Every row comes from one small tree of marks. The marks that hang from a mark follow it in brackets, in alphabetical order. Every link used is in the known rows. Which tree was each row made from?
Known rows:
gosi[mesop[bununo[favin]]]: [12,-101,-27,-15,-21,-214,-104,-75,-191,-93,51,97,59,268,228,17,30,-102,187,-108,74,187,-100,38]
favin[bununo[mesop]]: [6,-28,-28,46,-333,-162,51,-178,-34,29,137,-62,-181,577,345,65,246,213,64,-109,213,193,134,-141]
bununo[favin mesop[gosi senad[pivor[gatov]]]]: [-98,-31,-6,-109,147,2,55,-251,13,2,-278,-162,-117,-92,-47,-21,-183,175,13,-4,-56,-116,153,-158]
pivor[gatov[mesop[bununo[favin] senad]] karo]: [6,-266,39,-21,149,227,14,247,-245,-25,-232,-265,17,101,-106,-184,-44,-96,-109,-95,52,66,-89,-61]
gatov[mesop[bununo[favin] gosi] pivor]: [12,-283,-23,38,-14,70,-41,-89,38,-196,138,-284,-106,66,8,155,511,-56,122,3,103,-140,-171,263]
karo[mesop[bununo gosi] pivor]: [-5,157,-167,51,-147,-105,-23,-26,75,216,273,-17,-41,-19,-128,244,-16,-64,-34,3,58,-1,-164,177]
mesop[bununo senad]: [-6,252,81,-89,-178,-74,1,92,63,144,-41,154,74,-151,-17,41,-20,-114,32,-88,8,-50,29,43]
karo[mesop[bununo senad] pivor]: [174,288,-133,-88,-78,-136,15,89,27,302,97,64,-39,143,-134,245,-58,-236,-40,43,61,-4,-145,52]
bununo[favin mesop[gosi senad[pivor]]]: [-99,0,-3,-115,121,-132,124,-241,69,-34,-240,9,-67,-155,24,104,-168,122,87,179,-57,-127,173,3]
gosi[mesop[bununo]]: [28,96,41,101,-253,-182,-142,-47,-70,-50,249,246,76,197,169,-9,69,-97,122,-104,55,128,28,102]
bununo[favin]: [-49,-148,-109,-47,-104,-210,109,-53,-64,-106,36,-66,-141,225,104,111,213,106,43,-196,154,220,-82,-50]
gosi[mesop[bununo[favin] senad[pivor]]]: [105,130,48,-123,214,-153,-49,-66,-18,-17,-167,253,105,122,114,-42,-145,-240,175,117,-112,-27,19,-76]
bununo[mesop[gosi senad]]: [-191,72,72,11,-264,-133,84,-122,106,22,9,99,-56,-223,25,158,-145,129,34,21,4,-139,252,206]
mesop[bununo senad[pivor]]: [86,400,71,-106,-14,-21,4,-2,152,140,-94,216,80,-161,-62,-34,10,-118,18,72,-58,-104,74,-101]
pivor[gatov]: [-46,24,-31,79,-290,-31,-2,-33,6,-22,179,-74,-161,227,-5,-28,230,170,-89,-378,153,184,39,-146]
favin[bununo[mesop[gosi]]]: [-176,-38,30,84,-302,-132,63,-196,92,20,143,-41,-133,277,282,84,87,268,77,-78,121,46,191,15]
pivor[gatov karo[mesop[bununo[favin] gosi]]]: [-78,-370,-123,-4,174,65,-13,109,-297,-9,-39,-321,62,-118,-100,-44,-245,117,-96,-179,-49,192,-196,-68]
favin[bununo[mesop[gosi senad[pivor]]]]: [-84,225,102,-31,-64,-79,112,-179,259,90,-70,107,-85,146,182,40,-77,145,63,134,-65,-160,313,-115]
mesop[bununo[favin] gosi senad[pivor]]: [-99,174,52,-181,225,-30,51,-46,162,89,-284,86,110,-378,-79,17,-186,-77,83,102,-160,-206,1,-18]
senad[mesop pivor]: [138,115,-89,52,22,-4,-64,-156,113,12,171,154,-25,156,149,-117,144,13,3,53,38,-16,30,-141]
favin[bununo[mesop[senad]]]: [12,87,56,-46,-232,-150,106,-80,44,112,-17,22,-126,438,268,83,56,94,65,-47,116,43,218,-105]
karo[mesop[bununo] pivor[gatov]]: [165,146,-226,7,-128,-6,-102,-22,-114,247,218,-204,-139,352,-146,104,108,-58,-109,-210,153,186,-235,-123]
senad[mesop pivor[karo]]: [165,-38,-35,135,96,113,-50,45,-24,-107,107,180,22,55,75,-205,4,99,-114,132,-32,136,4,-153]

Which tree is each row?
[115,-205,-96,-150,216,-88,81,219,-284,35,-172,-86,109,-19,-30,82,-254,-116,-44,39,-46,157,-161,-41]  pivor[karo[mesop[bununo[favin] senad]]]
[5,-177,60,-62,68,71,11,14,137,-121,-19,-196,-46,-81,-55,181,317,-183,124,65,7,-304,-89,286]  gatov[mesop[bununo[favin] gosi senad] pivor]
[4,-2,61,-102,65,-219,-49,25,-115,-9,-106,184,118,134,162,29,-167,-231,188,-41,-31,25,-16,67]  gosi[mesop[bununo[favin] senad]]
[-111,-151,-8,79,-32,28,115,199,-39,-8,100,-52,-20,-159,-167,47,-306,109,-203,-134,-115,6,103,-1]  pivor[gatov karo[mesop[gosi senad]]]
[17,201,131,8,-162,-172,-92,46,13,38,77,349,124,61,133,14,-109,-215,135,-31,-44,-36,103,127]  gosi[mesop[bununo senad]]
[-67,-48,63,196,3,343,-65,68,6,-84,88,-122,30,-148,-184,-282,41,96,-169,47,-34,-33,54,-23]  senad[pivor[gatov[mesop[bununo gosi]] karo]]
[-96,380,120,-79,4,1,17,-19,272,126,-91,247,127,-465,-122,2,-152,-57,34,103,-158,-253,129,49]  mesop[bununo gosi senad[pivor]]
[175,169,-223,-3,-165,-135,-44,-15,-58,223,271,-36,-88,284,-77,214,127,-114,-42,-31,155,148,-228,26]  karo[mesop[bununo] pivor]
[1,-149,-25,-2,420,169,-101,30,-75,-43,-190,30,205,-332,42,-242,-261,37,8,192,-159,-12,-152,-51]  senad[mesop[bununo[favin] gosi] pivor[karo]]
[79,16,54,121,-26,123,155,177,77,-152,73,129,-64,102,-86,-82,85,-35,-162,232,3,-20,178,5]  gatov[mesop[senad[pivor[karo]]]]
[79,137,87,64,29,134,60,184,28,-60,-113,106,-52,-13,-190,-148,-90,131,-214,-50,-86,147,132,-278]  mesop[senad[pivor[gatov karo]]]
[-66,-68,22,5,30,111,-13,226,-106,107,-21,-61,127,-319,-200,-33,-390,-4,-155,-106,-157,-30,19,14]  pivor[gatov karo[mesop[bununo gosi senad]]]
[-97,-116,-63,-9,153,184,-46,-166,12,-28,-43,-299,-45,16,-73,-179,144,-6,-2,-42,44,-136,-53,-75]  senad[pivor[gatov[mesop[bununo[favin] gosi]]]]
[-37,-13,-63,-93,329,62,-127,-186,50,65,-114,-2,148,-220,93,-164,-112,-48,126,114,-85,-169,-135,-36]  senad[mesop[bununo[favin] gosi] pivor]
[164,198,-60,-27,90,83,-179,-134,46,124,65,136,117,-6,120,-204,62,-90,46,92,2,-78,-60,-134]  senad[mesop[bununo] pivor]
[185,-286,0,258,-239,112,35,161,-33,-384,367,-117,-231,332,-29,121,630,93,-119,34,169,165,-31,161]  gatov[mesop pivor[karo]]
[3,-115,-40,-142,-67,-204,102,-132,-139,-6,-188,-79,-116,144,115,154,-31,60,81,-7,129,67,61,-2]  bununo[favin mesop[senad]]
[-20,-48,-64,-87,364,190,-196,-202,-10,114,-168,-160,101,-146,36,-301,-130,-2,57,-75,-90,-135,-142,-199]  senad[mesop[bununo[favin] gosi] pivor[gatov]]
[-76,257,172,15,85,116,43,192,146,20,-155,265,181,-547,-189,-84,-289,25,-86,189,-230,-91,122,26]  mesop[bununo gosi senad[pivor[karo]]]
[-17,-150,76,154,-147,191,89,255,-76,-109,78,-104,-104,168,-118,-128,76,22,-207,-122,81,67,139,-8]  pivor[gatov[mesop[senad]] karo]
[-79,41,110,-91,313,89,81,170,33,-24,-357,121,171,-469,-154,-70,-329,16,-23,190,-219,-26,-15,-24]  mesop[bununo[favin] gosi senad[pivor[karo]]]
[-190,-72,-18,-77,-26,-101,13,-56,-10,10,-69,-66,56,-226,15,47,-9,57,101,-128,12,16,-118,107]  mesop[bununo[favin] gosi]
[32,-417,24,119,71,177,-19,146,-81,-312,81,-268,-47,-42,-70,82,348,29,-4,86,38,24,-194,263]  gatov[mesop[bununo[favin] gosi] pivor[karo]]
[49,-224,85,228,-155,218,-58,157,39,-269,275,-109,-25,-101,-112,70,398,46,-64,92,27,-36,-65,320]  gatov[mesop[bununo gosi] pivor[karo]]
